Each row was made from one small tree. Brackets hold a mark, then the marks that hang from it, in alphabetical order. Every link used is in the known rows. Write each row's tree.
Known rows:
(kozulem (mobi dokipev mafi vovum)): [ 2.89 -0.39  0.03 -3.21 -1.02 -4.16 -2.63 -1.73 -4.33  1.12  0.05 -2.57
 -2.05 -0.20 -0.07 -0.13  0.82]
(bavut (mobi mafi)): [ 2.74 -2.65  0.78 -2.07 -0.84 -6.61 -3.20 -3.47 -2.36  2.98  1.21 -0.73
 -0.61 -2.57  0.83  1.54 -0.64]
(mafi fisaf (mobi dokipev) zubaz): [-0.06 -3.36  1.58 -3.87 -0.01 -5.61 -0.82 -1.81 -2.71 -0.06 -0.29  0.02
 -0.66 -2.38 -0.66  0.16 -0.92]
(zubaz (mafi (mobi bavut dokipev vovum))): [ 1.11 -1.08  0.44 -4.58 -2.98 -2.80 -1.59 -0.80 -3.12 -2.40 -0.02 -1.29
 -2.45 -1.03  0.99 -1.64  1.08]
(mobi bavut mafi vovum): [ 4.24 -2.90  0.53 -2.07 -3.60 -2.56 -2.36 -1.72 -2.07  2.41 -0.06 -2.91
 -0.90 -2.49 -1.48  0.38  0.08]
(zubaz (mafi mobi)): [ 0.21 -3.00  1.34 -4.54 -1.04 -5.99 -3.04 -3.27 -2.46 -1.41  1.32 -0.61
 -0.29 -3.28  1.46  0.68  0.06]
(kozulem (mobi bavut dokipev (mafi fisaf zubaz) vovum)): [ 3.40 -1.43 -0.82 -3.99 -2.87 -1.39 -0.96  0.65 -2.90  2.08  0.56 -1.22
 -2.95  0.25 -1.47 -0.25 -0.40]
(kozulem (mobi bavut)): [ 1.80 -3.14  0.24 -3.01 -2.10 -5.38 -3.29 -2.91 -3.87  2.72  1.37 -2.02
  0.15 -2.51 -1.23  2.22  1.08]
(kozulem (mobi bavut dokipev (mafi zubaz) vovum)): [ 3.48 -0.95  0.22 -3.59 -3.25 -1.79 -0.46  0.06 -3.43  2.14  0.95 -0.90
 -2.82 -0.05 -1.12 -0.35 -0.28]
(mafi mobi zubaz): [ 0.90 -4.04  2.98 -3.70 -1.44 -6.10 -0.90 -2.87 -2.63  0.67  0.82  0.52
  0.89 -3.97 -0.69  1.07 -1.79]
(bavut (mobi dokipev (mafi fisaf))): [ 1.81 -2.02 -0.58 -2.31  0.54 -5.99 -3.14 -2.37 -2.54  2.23 -0.03 -1.32
 -2.30 -0.92  0.83  0.59  0.33]
(dokipev (mobi bavut (mafi fisaf zubaz))): [ 3.07 -4.33  0.04 -1.33 -2.75 -2.83 -1.10 -1.66 -1.22  1.93  0.76 -0.36
 -0.09 -1.82 -1.67  0.16 -1.81]
(mobi bavut dokipev (mafi fisaf zubaz) vovum): [ 3.52 -2.90 -0.01 -3.04 -2.65 -1.35 -0.70  0.10 -1.47  1.72 -0.46 -1.69
 -2.85 -1.23 -1.80 -0.66 -0.35]
(kozulem (mobi (mafi zubaz) vovum)): [ 3.79 -2.16  1.44 -4.14 -2.74 -3.77 -1.23 -1.30 -2.90  2.03  1.57 -0.65
 -0.87 -1.99 -0.83  0.77 -1.57]
(vovum mobi): [ 0.54 -2.87  0.68 -2.65  0.10 -6.13 -3.50 -4.82 -3.22  1.79  0.03 -1.71
 -0.45 -3.93  0.63  0.66  1.03]
(mobi (mafi fisaf) vovum): [ 3.85 -3.49  0.30 -2.86 -1.57 -3.78 -3.11 -1.93 -1.50  1.53 -0.66 -3.03
 -0.62 -2.81 -1.35  0.49 -0.27]
(bavut (mobi mafi vovum)): [ 4.08 -1.82  1.08 -2.66 -2.49 -5.12 -2.34 -2.16 -2.36  1.98  0.46 -1.18
 -0.96 -2.42  0.49  0.15 -0.76]
(bavut (mobi dokipev (mafi fisaf zubaz) vovum)): [ 3.15 -1.79  0.39 -3.70 -1.57 -3.93 -0.66 -0.36 -1.83  1.25  0.09 -0.09
 -2.90 -1.13  0.05 -0.83 -1.22]

Write each row's tree:
[ 2.57 -4.76  0.93 -3.14 -0.72 -4.49 -2.12 -2.34 -0.87  2.58  0.92 -0.89
 -0.72 -3.55 -1.35  1.87 -1.43] -> (mobi (mafi fisaf zubaz))
[ 1.74 -2.72  1.08 -4.18 -2.96 -2.38  0.24  0.33 -2.54 -0.32 -0.88 -0.49
 -1.39 -1.65 -1.70 -1.23 -0.89] -> (mafi fisaf (mobi bavut dokipev vovum) zubaz)
[ 2.31 -2.60  0.67 -2.58 -2.26 -3.77 -2.07 -1.92 -3.16  0.40 -1.13 -3.17
 -1.53 -2.37 -1.48 -0.50  1.94] -> (mobi bavut dokipev vovum)
[ 0.00 -2.76  0.59 -3.17  0.71 -6.26 -2.56 -2.68 -3.35 -0.30 -1.02 -1.82
 -0.36 -1.95 -0.32  0.19  0.35] -> (mafi fisaf (mobi dokipev))
[ 2.64 -4.04  1.57 -4.30 -4.30 -2.62 -0.08 -0.01 -1.78  0.63 -0.23 -0.31
  0.04 -3.11 -2.07 -0.23 -2.01] -> (mafi fisaf (mobi bavut vovum) zubaz)
[ 1.80 -1.56  1.08 -2.95 -2.77 -3.58 -1.18 -1.19 -3.80 -0.44 -1.20 -1.81
 -0.92 -1.47 -0.81 -1.25  0.57] -> (mafi (mobi bavut dokipev vovum))
[ 1.15 -1.64 -0.59 -4.98 -2.54 -2.37 -1.87 -0.09 -2.56 -2.35 -0.43 -1.58
 -2.51 -0.88  0.47 -1.43  1.05] -> (zubaz (mafi fisaf (mobi bavut dokipev vovum)))
[ 2.98 -2.74  0.67 -3.54 -0.99 -2.89 -0.98 -0.82 -1.63  0.67 -0.55 -1.68
 -2.58 -1.87 -1.35 -0.53 -0.59] -> (mobi dokipev (mafi fisaf zubaz) vovum)
[ 0.73 -1.30 -1.33 -2.21  1.43 -4.13 -3.46 -3.22 -2.74  2.09 -0.81 -2.11
 -2.83 -0.91  1.11 -0.36  1.12] -> (vovum (mobi dokipev (mafi fisaf)))
[ 4.28 -2.72 -0.24 -4.11 -4.09 -1.36 -1.10  0.39 -2.07  3.06  1.24 -0.94
 -1.33 -1.29 -2.03  0.93 -1.43] -> (kozulem (mobi bavut (mafi fisaf zubaz) vovum))
[ 3.16 -0.66  0.43 -2.51 -1.38 -5.15 -2.05 -1.88 -3.14  1.28 -0.17 -1.50
 -2.44 -1.04  0.98 -0.90  0.27] -> (bavut (mobi dokipev mafi vovum))
[ 3.21 -4.17  1.28 -2.25 -2.73 -3.26 -1.57 -1.99 -1.36  3.50  1.51 -0.59
 -0.86 -2.96 -1.62  1.63 -1.06] -> (mobi bavut (mafi zubaz))
[ 1.31 -1.28 -2.09 -1.89 -0.19 -2.51 -3.07 -2.39 -2.37  3.05 -0.62 -2.28
 -3.18 -0.28  0.64 -0.44  1.50] -> (vovum (mobi bavut dokipev (mafi fisaf)))
[ 1.40 -2.03  2.75 -4.04 -1.77 -4.59  0.32 -1.21 -3.32 -1.28 -0.56 -0.13
 -0.86 -2.44 -0.48 -1.26 -1.02] -> (mafi (mobi dokipev vovum) zubaz)
[ 3.08 -1.25 -0.51 -2.89 -0.97 -4.65 -2.26 -1.16 -2.51  1.12 -0.70 -1.68
 -2.54 -0.93  0.53 -0.77  0.04] -> (bavut (mobi dokipev (mafi fisaf) vovum))
